What can hang from each mark
bepa: kipe
zizup: piti sopige
turus: gotas lukip
gotas: kipe turus
kipe: banut bure gotas lukip
lukip: kipe
banut: dugat kipe
dilel: bure sopige
piti: dugat
dugat: banut piti

In the rows, 128 means zero.
Known rows, with every way that one mark hangs from another
{turus gotas {lukip kipe}}: [ 97 113 107 133 139 154 129 138 111  93 111 104 119 120 141 149 118 143
  91 124 161 122  88 117 114 128 153 163 138 154 131]
{lukip {kipe banut}}: [126 126 117 103 131 139 115 131 125 105 143 142  80 129 142 100 128 107
 119 101 151 138 111 118  95 110 109 134 105 138 115]
{lukip {kipe {banut dugat} bure {gotas turus}}}: [144 147  90 111  79 118 140 162 111  92 177 141  44 142 147  84 154  90
 145  76 207 163 114  80 114  70  68 117  56 144 124]
{banut dugat {kipe bure {gotas {turus lukip}}}}: [105 154 102 138  90 136 169 163 123  93 161 111  93 136 142 131 137 111
 122  86 182 178  97 100 142 106  80 137  74 160 132]
{kipe gotas lukip}: [139 121 128 128 125 125 126 140 129 118 128 163 128 114 119 115 146 103
 121  94 115 127 126 107 109 124  97 109  89 108 137]
{piti dugat}: [142 123 150 105 128 154 118 106 141 139 134 150 119 121 134 116 128 149
 127 124 130 117 120 134 127 136 129 128 117 127 116]
{kipe {banut {dugat piti}} bure}: [150 127  98 109  92 114 138 103 120 150 143 140  92 143 115  79 164 122
 144 113 159 149 134 102 121 122 118 143  73 134 152]
{turus {gotas {kipe banut bure}} lukip}: [113 127  96 157 129 167 156 139 120 115 121 121  83  97 113 116 135 127
  93 123 132 133  85  88 126 143 140 145 117 135 135]
{lukip {kipe banut {gotas turus}}}: [134 147 100 103 109 144 142 160 114  90 175 152  79 134 158 105 125  91
 130  61 174 169 120 110  96 103  60 116  75 140 107]
{gotas {kipe bure}}: [140 127 133 135 118 124 136 140 137 137 133 119  88 114 129 133 147 137
 122 161 120 121 101 108 129 114 137 123 112 133 128]
{gotas turus}: [126 130 124 125 115 122 155 157 128 116 156 125 131 132 127 144 119 130
 124 112 145 153 142 127 137 125 100 120 129 138 126]
{zizup {piti dugat} sopige}: [141 136 177 124 102 150  99 110 157 159 121 176  80 152 138 108  96 157
 122 116 147 149  98 134 126 131 129 116 119 124 106]
{piti {dugat {banut {kipe bure {gotas turus}}}}}: [148 158 145 117 138 175 146 138 134 122 155 162  87 123 149 117 131 123
 133 112 170 143 130 120  98 122  55 124  27 126  87]
{kipe {banut {dugat piti}} bure lukip}: [154 104 111 106 103  93 134 116 126 142 139 161  99 124  90  73 178 116
 121 105 140 144 134  85 111 120 111 135  64 120 168]
{gotas {kipe bure} turus}: [141 132 129 135 109 114 166 164 135 124 159 118  88 115 126 148 140 136
 119 150 140 147 114 109 134 108 108 116 113 139 124]
{zizup {piti {dugat {banut {kipe {gotas turus}}}}}}: [150 160 159 118 102 177 145 151 136 117 138 190  85 125 168 113  95 121
 129  97 168 166 113 147 101 146  49 123  45 132  86]
{dugat {banut {kipe gotas lukip}}}: [132 140 138 125 151 143 125 142 128 106 113 176 126 104 126 113 139  89
 106  98 124 142 120 125  79 146  73 125  43 112 110]
{piti {dugat {banut {kipe bure gotas lukip}}}}: [154 130 164 115 159 167 116 120 143 128 122 188  89 104 125 105 151 110
 113 116 135 114 120 106  83 129  75 124  17 101 102]
{gotas {kipe {banut dugat} bure lukip} turus}: [145 117 112 116  85  91 164 176 135 103 156 157  65  92  93  94 169  95
 102 103 150 169 106  78 130 110  83 111  92 136 146]
{bepa {kipe banut bure}}: [142 132 127 156 154 141 145 115 128 151 160 145  78 121  93  93 141  94
 133 123 114 137 139  80 132  97 106 119 124 118 153]
{piti {dugat {banut kipe}}}: [133 143 157 104 153 175 115 109 139 121 116 160 116 111 144 117 118 129
 115 131 137 132 118 154  94 162 102 145  76 133  90]
{kipe {banut dugat} bure {gotas turus} lukip}: [150 129  97 124  91 107 154 168 122 106 163 168  75 121 102  76 169  82
 129  65 168 161 137  65 129  93  54 101  55 116 146]
{dugat banut piti}: [152 127 127 117 140 129 123  98 116 149 119 141 157 130 135 124 131 146
 134 139 132 132 143 151  95 165 116 145  73 128 125]
{dilel bure sopige}: [129 149 150 119  74 118 110 132 142 102 100 101 116 109 137 126  99  90
 138 110 157 149 108 135 162 139 127 152 114 127 137]
{dilel bure}: [126 143 144 123  92 135 120 131 138 116 101 114 114 121 141 127 115 121
 133 127 139 137 105 121 152 135 122 143 111 133 145]
{piti {dugat banut}}: [153 127 154 114 147 157 102 101 127 131 114 161 126 114 136 107 121 143
 128 134 140 109 130 144 109 155 107 135  89 122 101]
{turus {gotas {kipe bure}} lukip}: [113 120 113 161 128 150 157 143 121 114 109 103 101  98 119 153 138 150
  92 154 131 118  80 100 133 139 160 149 131 143 137]

Rows
[123 142 115  90  90 111 145 111 130 133 138 133 128 134 138 122 149 124
 123 121 146 171 105 146 110 152 136 157  92 166 143]	{banut {dugat piti} kipe}
[130 144 106 172 139 169 177 143 115 121 190 134  91 124 109 107 121  97
 124  73 133 173 127  75 142  96  55 110 103 132 153]	{bepa {kipe banut bure {gotas {turus lukip}}}}
[138 123 124 128 115 118 153 168 126 110 158 158 133 113 116 130 137 106
 116  79 131 154 139 107 120 121  71 102  88 115 134]	{kipe {gotas turus} lukip}
[116 166 117 116 112 148 166 165 132 106 166 142 115 134 148 144 123 100
 126  81 148 179 123 129 111 127  75 118  83 142 109]	{banut {kipe {gotas turus}}}
[149 135 179 132 131 168 122 121 147 141 106 171  64 129 140 105 113 142
 127 153 156 121 114 128 104 126  97 145  62 119  98]	{zizup {piti {dugat {banut {kipe bure}}}}}
[143 132  95  98  87 117 135 102 118 137 147 149 118 134 125  78 152 118
 136  94 152 166 123 127 116 151 120 142  90 145 148]	{kipe {banut {dugat piti}}}
[141 142 109 120 126 150 116 133 119 115 152 145  49 140 151  86 147  98
 144  96 161 124 114  85  93  76  91 122  56 119 116]	{lukip {kipe banut bure gotas}}
[130 135 120 102  97 108 146 112 133 147 141 123 103 144 127 121 160 134
 130 139 156 155 115 119 112 121 133 158  74 153 146]	{banut {dugat piti} {kipe bure}}
[123 134  90 125  95 143 117 128 107  89 144 126  59 136 150  76 144 104
 129  78 189 141  77  80 116  85  91 143  67 147 135]	{turus {lukip {kipe {banut dugat} bure gotas}}}
[152 153 101 152 110 135 139 117 114 133 160 157  65 122 111  64 157  69
 155  91 147 153 121  69 136  91  89 111  89 131 157]	{bepa {kipe {banut dugat} bure gotas}}
[141 146 102 120 114 141 143 159 120 102 184 142  51 142 148 104 139 100
 140  82 180 151 128  84 103  71  63 115  55 128 114]	{lukip {kipe banut bure {gotas turus}}}
[124 164 105 122  83 121 164 167 129 107 166 129  77 139 140 121 154  97
 139  98 183 173 119 103 130  95  81 121  63 150 123]	{banut dugat {kipe bure {gotas turus}}}
[155 132 175 115 123 173 120 132 145 121 103 216  88 110 145  95 115 109
 110  98 130 134 101 130  83 151  68 128  39 111 101]	{zizup {piti {dugat {banut {kipe gotas lukip}}}}}
[149 154 123 122 141 154 140 109 121 148 132 147 112 141 147 117 143 125
 140 129 144 142 133 129  76 137  88 144  11 124 115]	{dugat {banut {kipe bure gotas}} piti}
[118 112 150 126 149 119 145 148 149 124 127 143  97 114 100 134 152 116
  99 139 116 128 128  97 108 104 117 134  92 115 135]	{banut {kipe bure lukip}}
[126 144  78 145  83 143 159 154 110  94 168 124  87 134 127  87 138 102
 131  60 187 171 115  80 148 104  63 121  73 141 142]	{kipe {banut dugat} bure {gotas {turus lukip}}}
[115 153 118 154 141 166 159 158 120  97 145 120 111 129 142 138 116 120
 115 100 165 159 122 113 111 124  54 136  48 134 106]	{dugat {banut {kipe bure {gotas {turus lukip}}}}}
[134 145 103 106 118 152 115 132 116 101 148 157  77 133 159  90 132  91
 136  74 152 145 107 109  90 108  90 122  73 132 112]	{lukip {kipe banut gotas}}
[132 134  80  95  81 146 125 108 102 101 152 136 106 141 163  83 139 115
 121  58 173 171  79 119  93 131  95 155  57 167 144]	{turus {lukip {kipe {banut {dugat piti}} gotas}}}
[160 125 168 129 123 159 107 111 131 138 101 177  98 122 151  97 103 148
 129 140 145 113 119 145 115 149 102 135  95 120 102]	{zizup {piti {dugat banut}}}
[136 118 145 104 153 121 133 119 131 135 113 163 153 115 113 129 139 123
  94 128 111 152 132 144  72 169 101 151  55 125 130]	{dugat {banut {kipe lukip}} piti}
[132 124 118 114 136 134 120 131 127 119 144 134  53 137 133  96 140 115
 131 122 160 122 118  88 103  81 110 136  88 125 121]	{lukip {kipe banut bure}}
[158 110 113 102  87  93 147 120 132 139 139 162  82 101  98  81 184 117
 106 119 124 154  98  92 108 133 119 135  65 134 159]	{gotas {kipe {banut {dugat piti}} bure lukip}}
[151 130 134 120 150 137 132 118 128 143 127 168 119 124 123 116 156 118
 118 121 127 137 135 112  70 138  81 136   4 110 131]	{dugat {banut {kipe bure gotas lukip}} piti}
[137 154  97 125 107 151 156 156 120 109 172 158 104 131 139  99 126  93
 135  57 150 175 138 112 120 123  59 105  80 122 119]	{kipe banut {gotas turus}}
[118 163 107 111  87 132 137 136 124 104 134 144 101 132 151 110 145  87
 136  93 156 164  96 127 118 128 108 132  82 151 123]	{banut dugat {kipe gotas}}
[112 117 109 129 131 146 151 158 122  94 168 109  72 137 132 121 119 131
 104  99 176 153 114  91 121  86  80 141 102 146 127]	{gotas {turus {lukip {kipe banut bure}}}}
[127 116 131  86 101  97 144 125 136 129 130 154 137 118 110 119 160 116
 101 112 131 171 108 131  99 153 125 155  84 151 151]	{banut {dugat piti} {kipe lukip}}
[150 156 150 120 149 183 119 109 137 133 130 165  80 122 149 104 138 122
 137 125 151 117 117 122  93 130  84 129  26 117  90]	{piti {dugat {banut {kipe bure gotas}}}}
[150 124 128 155 156 144 143 128 130 140 156 179  79 107  86  77 158  73
 128  89  99 135 136  59 112  93  75  98  83  98 158]	{bepa {kipe banut bure gotas lukip}}
[143 127 116 104  95 108 142 124 134 137 142 158 104 130 117 105 178 110
 124 106 139 152 111  99  98 121 109 140  34 136 152]	{banut {dugat piti} {kipe bure gotas lukip}}
[111 128 121 133 105 137 168 162 131  99 151 102 133 104 136 159 112 144
  88 117 128 169  86 134 139 147 107 128 142 165 125]	{gotas kipe {turus lukip}}
